What can hang from each mark:
pusara: buri
navot: bedod fuduk
fuduk: namug navot tagutal
namug: fuduk lefiv
tagutal: bedod fuduk lefiv
fogi: lefiv
bedod: pusara tagutal
buri: nidi
lefiv: fogi namug tagutal

Every row comes from one small tree of marks. The marks that hang from a mark follow it in brackets, in alphabetical order. Every link used is in the known rows. Which tree was each row made from?
Known rows:
bedod{pusara tagutal}: [-2.196,1.579,-1.837,-1.143,0.779,-3.465,0.955,-0.122,4.184,-3.936,1.683,0.465,0.878,-0.073,-0.719,-0.923,-0.714,0.855,1.906,-0.081,0.843,0.234,2.196,-1.094,-1.882]
navot{fuduk{tagutal}}: [0.085,-1.224,-0.927,0.133,0.100,-0.833,0.706,1.281,-0.539,1.200,-1.397,-0.602,-2.305,-0.162,-0.842,-2.688,1.393,-1.358,-0.289,-2.424,-0.215,0.029,1.039,1.221,-1.239]
fogi{lefiv{namug}}: [-0.164,-2.080,-2.708,-0.952,-0.389,-0.740,1.454,0.187,0.249,0.167,-2.854,0.134,2.054,-2.207,-1.685,0.219,-1.255,-1.036,1.290,-0.844,0.462,-2.865,0.699,1.049,-1.921]
tagutal{bedod{pusara} fuduk lefiv{namug}}: [-0.282,2.978,-1.316,-0.250,-1.191,-0.707,-0.593,-3.432,-0.394,1.365,0.334,-1.004,3.496,1.654,2.386,2.612,0.476,0.016,1.640,2.033,0.663,3.133,2.663,0.696,2.198]
fogi{lefiv{tagutal{bedod}}}: [-1.037,-1.537,-1.600,0.048,-0.413,-1.181,2.611,0.790,-2.618,-1.397,-2.366,-1.901,0.161,-0.785,-0.051,-1.255,-1.111,0.847,-0.159,-0.192,0.318,-0.415,-0.667,1.272,-1.497]
tagutal{fuduk lefiv{fogi}}: [0.242,0.259,-2.000,-0.557,1.599,-0.992,2.191,-1.253,-2.150,3.219,-0.980,-0.636,0.485,1.171,-1.292,1.246,2.049,-2.268,1.886,-0.616,0.681,-0.115,0.640,2.536,1.585]
fogi{lefiv{tagutal{bedod{pusara} fuduk{namug}}}}: [-0.608,-0.365,0.017,-0.424,-2.362,-0.016,1.237,-1.263,-1.422,-0.985,-1.688,-1.137,1.478,0.093,0.841,0.699,-0.661,0.319,-0.785,0.138,1.646,1.413,0.683,0.996,-0.594]
bedod{tagutal{lefiv}}: [-1.639,0.976,-2.003,-1.527,1.049,-4.754,2.395,-0.613,0.895,-1.374,0.592,-1.305,0.136,-0.132,-1.618,-1.340,-0.375,0.396,1.048,-0.686,-0.156,-1.276,2.931,1.044,0.145]
fuduk{namug{lefiv{fogi tagutal}} navot{bedod{pusara}}}: [-0.123,-1.969,3.612,0.620,-0.473,3.609,-1.224,1.221,0.291,-2.033,1.173,0.328,-1.516,0.521,0.231,1.537,0.218,1.641,-1.426,0.108,-0.418,0.114,-4.478,-1.175,-0.163]
bedod{pusara}: [-1.561,0.366,-2.330,-1.321,1.664,-1.368,0.894,-0.055,2.208,-1.703,-0.481,1.597,0.787,-0.105,-0.403,-1.934,2.589,-0.263,2.357,0.157,0.219,0.668,1.740,-0.227,-2.091]
navot{bedod{pusara{buri{nidi}} tagutal{lefiv}} fuduk}: [-0.085,-0.281,-4.632,-1.329,-3.226,-4.032,-1.265,1.745,0.747,-2.291,3.291,-5.246,3.080,1.483,-0.237,-1.193,-1.891,0.645,0.644,1.134,-0.413,2.360,-0.758,-1.561,3.053]
namug{fuduk lefiv}: [0.785,0.510,-2.831,-3.048,5.260,-2.943,-4.455,2.275,-2.363,1.084,-3.219,2.630,0.531,-4.064,-1.830,-1.447,0.327,-0.641,-2.180,-0.740,0.761,-0.964,-0.816,1.892,-0.848]
lefiv{fogi namug tagutal{fuduk{navot}}}: [1.593,-1.216,1.724,4.679,-1.121,4.850,3.321,-0.545,0.513,2.321,0.807,-0.181,-1.071,2.254,-0.080,3.771,-1.367,-1.745,2.050,-2.063,-0.949,-1.572,-1.630,-0.896,0.649]
tagutal{bedod{pusara{buri}} fuduk{navot}}: [0.743,1.120,-0.700,1.011,-1.310,-0.129,0.258,-0.368,1.073,1.066,1.014,-0.814,0.428,2.558,1.682,-1.988,1.729,-0.564,1.049,2.462,1.287,2.231,2.542,-0.708,0.470]
namug{lefiv}: [-0.513,-0.959,-2.835,-1.906,3.420,-3.031,-1.310,1.301,-1.134,0.049,-3.330,1.714,-0.114,-2.435,-1.661,-1.704,1.240,-0.524,-0.128,-0.242,0.319,-1.009,0.306,1.970,-1.783]
tagutal{bedod fuduk{navot} lefiv{fogi}}: [0.220,0.907,0.727,1.016,-0.063,0.530,1.545,-1.701,-3.107,2.875,0.584,-1.281,-0.859,2.529,1.335,1.341,1.786,-0.516,0.812,0.977,0.952,0.747,0.050,2.770,2.180]
fuduk{namug}: [-0.725,-1.303,0.401,-0.537,-0.439,0.129,1.780,-1.825,0.723,0.435,-1.825,2.113,-0.013,-1.080,-1.364,-1.735,2.813,-1.853,1.813,-0.944,-0.926,-2.851,2.309,0.457,-0.644]
bedod{pusara tagutal{lefiv{namug}}}: [-1.491,2.372,-1.533,-1.214,-0.324,-2.880,0.739,-1.576,3.884,-2.877,2.089,-0.636,2.513,0.634,-0.424,1.516,-1.605,0.955,1.521,0.146,0.037,0.231,3.030,-1.205,0.245]
tagutal{bedod lefiv}: [-1.357,1.022,-1.460,-1.052,0.619,-2.460,1.455,-1.684,-2.660,0.460,-1.063,-1.231,0.671,0.402,0.864,-1.542,2.151,0.399,1.320,1.452,-0.631,0.531,1.812,1.950,1.117]
lefiv{fogi namug{fuduk{navot}} tagutal{bedod}}: [1.741,0.518,2.982,4.139,-0.224,5.568,0.022,-0.046,-1.332,1.006,1.569,0.374,-0.301,0.667,1.359,3.572,-2.934,-0.155,0.167,-0.571,-1.353,-1.492,-4.082,-1.886,1.651]
bedod{pusara tagutal{fuduk{namug} lefiv}}: [-1.287,2.587,-0.259,-2.185,-1.002,-3.467,0.568,-2.890,2.532,-1.366,1.583,-0.279,1.820,1.010,-0.537,0.999,0.258,-0.014,0.348,-0.192,1.419,1.040,4.510,0.531,1.069]
namug{fuduk lefiv{tagutal}}: [0.936,0.268,-1.846,-1.504,4.852,-1.798,-3.011,2.795,-2.866,0.384,-2.661,1.389,-0.426,-3.058,-1.517,-0.995,-0.716,0.020,-2.917,-1.591,-0.209,-0.251,-1.591,0.943,-0.674]
fogi{lefiv{namug{fuduk{tagutal{bedod}}}}}: [0.577,-0.396,0.074,-1.229,-0.365,0.187,-1.585,0.196,-1.205,0.778,-2.003,0.749,0.913,-2.801,-0.054,0.609,-2.223,0.327,-2.029,-0.108,0.465,-1.248,-0.283,0.669,-0.921]

Which tree is each row?
[1.241,0.280,1.595,1.738,0.262,2.779,-1.431,1.028,1.636,0.288,3.204,-0.110,0.425,-1.000,-0.490,3.370,-4.343,0.139,0.935,-0.645,-0.305,-2.760,-4.541,-2.228,1.280] : lefiv{fogi namug{fuduk{navot{bedod{tagutal}}}}}
[0.419,1.903,-0.661,-0.337,1.131,-1.078,-0.029,-0.827,0.787,0.081,1.647,-0.278,1.860,-0.716,-1.772,3.213,-3.399,-0.711,0.613,-0.945,-0.138,-2.429,-0.453,-0.502,2.117] : bedod{tagutal{lefiv{fogi namug{fuduk}}}}
[0.281,-0.207,1.803,0.304,-0.326,-0.820,-0.435,-0.785,1.109,0.110,0.703,1.221,-1.231,-0.270,-1.378,1.994,-1.656,-0.811,-0.801,-1.183,1.789,-2.393,0.341,1.345,0.119] : bedod{tagutal{fuduk{namug{lefiv{fogi}} navot}}}
[0.802,-0.215,-1.107,1.171,0.929,0.857,-0.928,1.447,-1.200,-1.486,-0.808,-0.652,0.906,0.966,-0.276,0.822,-1.361,-0.250,-0.493,1.973,0.080,1.245,-3.307,-1.770,0.663] : namug{lefiv{fogi tagutal{bedod{pusara{buri}}}}}
[0.132,0.317,-3.473,0.257,-2.642,-1.819,-0.445,-1.506,0.166,0.400,0.389,0.154,2.794,1.671,1.764,-0.967,1.990,-1.064,2.188,3.024,0.026,2.592,2.372,-0.399,1.508] : tagutal{bedod{pusara{buri{nidi}}} fuduk}
[-1.544,0.132,3.257,0.448,-0.676,0.864,0.809,-0.155,1.826,-1.688,1.502,1.592,-3.742,1.683,2.266,-2.601,3.179,2.237,-0.805,0.903,-0.541,1.727,2.055,-0.102,-2.346] : fuduk{navot tagutal{bedod{pusara}}}
[-1.024,2.165,-1.660,-0.130,-0.037,-1.312,-0.464,-1.813,-0.019,0.172,-0.124,0.247,1.602,0.827,2.126,-0.204,1.398,-0.002,2.074,1.820,1.585,3.110,1.725,0.795,-0.160] : tagutal{bedod{pusara} fuduk}
[-0.129,-1.078,-0.480,0.469,0.263,-0.419,1.037,0.825,-0.204,2.221,0.584,-1.193,-1.629,0.424,0.413,-1.687,1.741,0.011,1.576,-0.238,0.354,0.474,0.004,1.232,-0.562] : tagutal{fuduk{navot{bedod}}}
[-1.576,0.287,3.922,-0.417,-2.451,1.334,0.164,-2.879,1.747,-1.507,0.141,2.485,-1.471,0.470,1.618,-1.065,3.005,0.785,-0.419,1.070,-0.920,0.926,2.589,-0.729,-0.888] : fuduk{namug tagutal{bedod{pusara}}}
[0.968,-0.617,0.596,0.934,-0.613,1.676,-0.128,1.141,-2.084,0.095,-1.108,-0.867,0.625,-1.429,0.625,0.880,-3.179,1.030,-1.967,-0.841,0.053,-1.404,-1.454,0.088,-0.488] : fogi{lefiv{namug{fuduk{navot}} tagutal{bedod}}}
[-0.403,1.174,-1.426,0.008,1.516,-1.679,-1.868,0.324,-1.931,-0.754,-1.643,-0.183,0.518,-0.031,1.306,0.690,-0.435,1.014,-1.197,0.940,1.085,3.404,-0.285,1.042,-0.441] : namug{lefiv{tagutal{bedod{pusara} fuduk}}}
[0.730,1.924,1.982,2.314,-0.162,3.353,-1.274,-0.053,0.570,-0.854,1.754,0.533,0.635,0.496,2.484,1.432,-1.648,1.425,-0.551,0.019,-1.117,1.058,-0.795,-2.285,0.493] : lefiv{namug{fuduk{navot}} tagutal{bedod{pusara}}}
[-0.215,1.578,2.769,-0.771,1.508,0.723,-2.224,0.767,0.476,-0.310,1.283,2.478,-2.784,-0.201,1.742,-2.329,2.104,1.787,-2.559,0.300,-0.066,1.481,0.883,-0.067,-1.326] : namug{fuduk{navot tagutal{bedod{pusara}}}}
[0.554,-2.374,3.973,-1.274,-1.756,1.521,-2.267,1.538,2.403,-0.872,0.927,0.851,-2.918,0.328,-0.171,-2.539,2.336,1.531,-3.498,1.369,-0.950,0.556,0.155,-1.874,-0.825] : fuduk{namug{lefiv} navot{bedod{pusara{buri}}} tagutal}
[0.833,-2.437,1.987,-0.283,-1.398,1.870,-3.038,1.436,-2.093,0.979,-0.763,-1.230,-1.642,-1.133,-0.724,0.842,-0.837,-0.444,-2.229,-1.014,0.062,0.083,-4.717,0.517,0.879] : navot{bedod fuduk{namug{lefiv{fogi}} tagutal}}
[0.462,-0.934,-0.569,2.681,0.856,1.763,3.581,0.001,-1.203,1.705,-0.499,-0.532,-1.005,1.468,-0.966,1.585,0.088,-2.055,2.158,-1.827,-0.218,-0.354,-1.684,0.224,0.253] : lefiv{fogi tagutal{fuduk}}
[0.759,-1.631,0.989,-1.090,-0.458,-0.418,-2.202,0.510,-1.291,1.179,-2.842,0.968,-1.881,-1.546,-1.345,-1.339,1.104,-1.444,-2.893,-2.307,0.220,-0.706,0.784,1.897,-0.600] : navot{fuduk{namug{lefiv} tagutal}}
[0.860,-2.043,1.085,-1.255,-0.301,1.164,-1.438,2.301,-0.141,0.932,-0.393,-0.248,-0.840,-2.521,-0.578,-0.167,-1.823,1.368,-2.507,-0.923,0.035,-1.543,-1.691,0.176,-1.486] : fogi{lefiv{namug{fuduk{navot{bedod} tagutal}}}}
[1.104,1.676,1.817,-1.449,0.847,-0.131,-1.689,0.943,-0.199,0.867,1.563,0.309,-1.780,1.252,0.879,-3.257,2.495,1.069,-3.523,1.389,-0.588,1.811,2.246,-0.755,0.936] : namug{fuduk{navot tagutal{bedod{pusara{buri}} lefiv}}}
[0.036,-2.392,-1.695,0.667,-0.898,0.346,2.888,0.737,-0.258,-0.468,-2.404,-1.048,1.072,-1.193,-1.404,0.617,-2.245,-0.368,0.522,-1.713,-0.414,-2.140,-0.130,0.051,-1.649] : fogi{lefiv{namug tagutal}}
[-0.524,-0.566,0.666,3.145,0.016,2.353,3.095,-0.380,-1.943,-0.627,-0.050,-0.763,-0.802,1.384,0.670,1.144,-0.554,-0.270,2.150,0.148,-1.099,-0.343,-3.202,-0.733,0.481] : lefiv{fogi tagutal{bedod}}
[-0.229,-0.800,2.280,0.075,-3.168,0.365,0.594,0.274,4.572,-2.444,3.564,-1.344,-0.260,1.185,-0.447,-2.040,-0.232,0.967,0.570,1.173,-0.491,-1.045,0.768,-3.274,0.317] : fuduk{namug navot{bedod{pusara{buri} tagutal}}}
[1.564,0.235,-0.536,1.004,1.751,3.030,-1.034,-0.193,0.100,2.100,-0.394,2.299,1.860,-1.684,-1.321,3.030,-1.590,-2.522,1.948,-1.019,-0.459,-2.919,-2.699,-1.132,0.903] : lefiv{fogi namug{fuduk}}
[-0.123,-1.149,1.781,-1.096,-0.845,-0.086,1.313,1.788,1.958,-0.184,2.541,-2.145,-2.989,2.659,0.211,-3.824,3.414,2.061,-1.497,1.358,-1.622,2.035,1.470,-1.497,-0.097] : fuduk{navot{bedod{pusara{buri}}} tagutal{lefiv}}
[1.216,0.696,2.397,1.663,0.112,3.832,-1.529,-0.951,-0.301,1.815,0.412,2.272,-0.068,-0.892,0.399,3.117,-1.692,-1.025,0.099,0.041,-1.018,-1.382,-2.632,-1.443,1.018] : lefiv{fogi namug{fuduk{tagutal{bedod}}}}
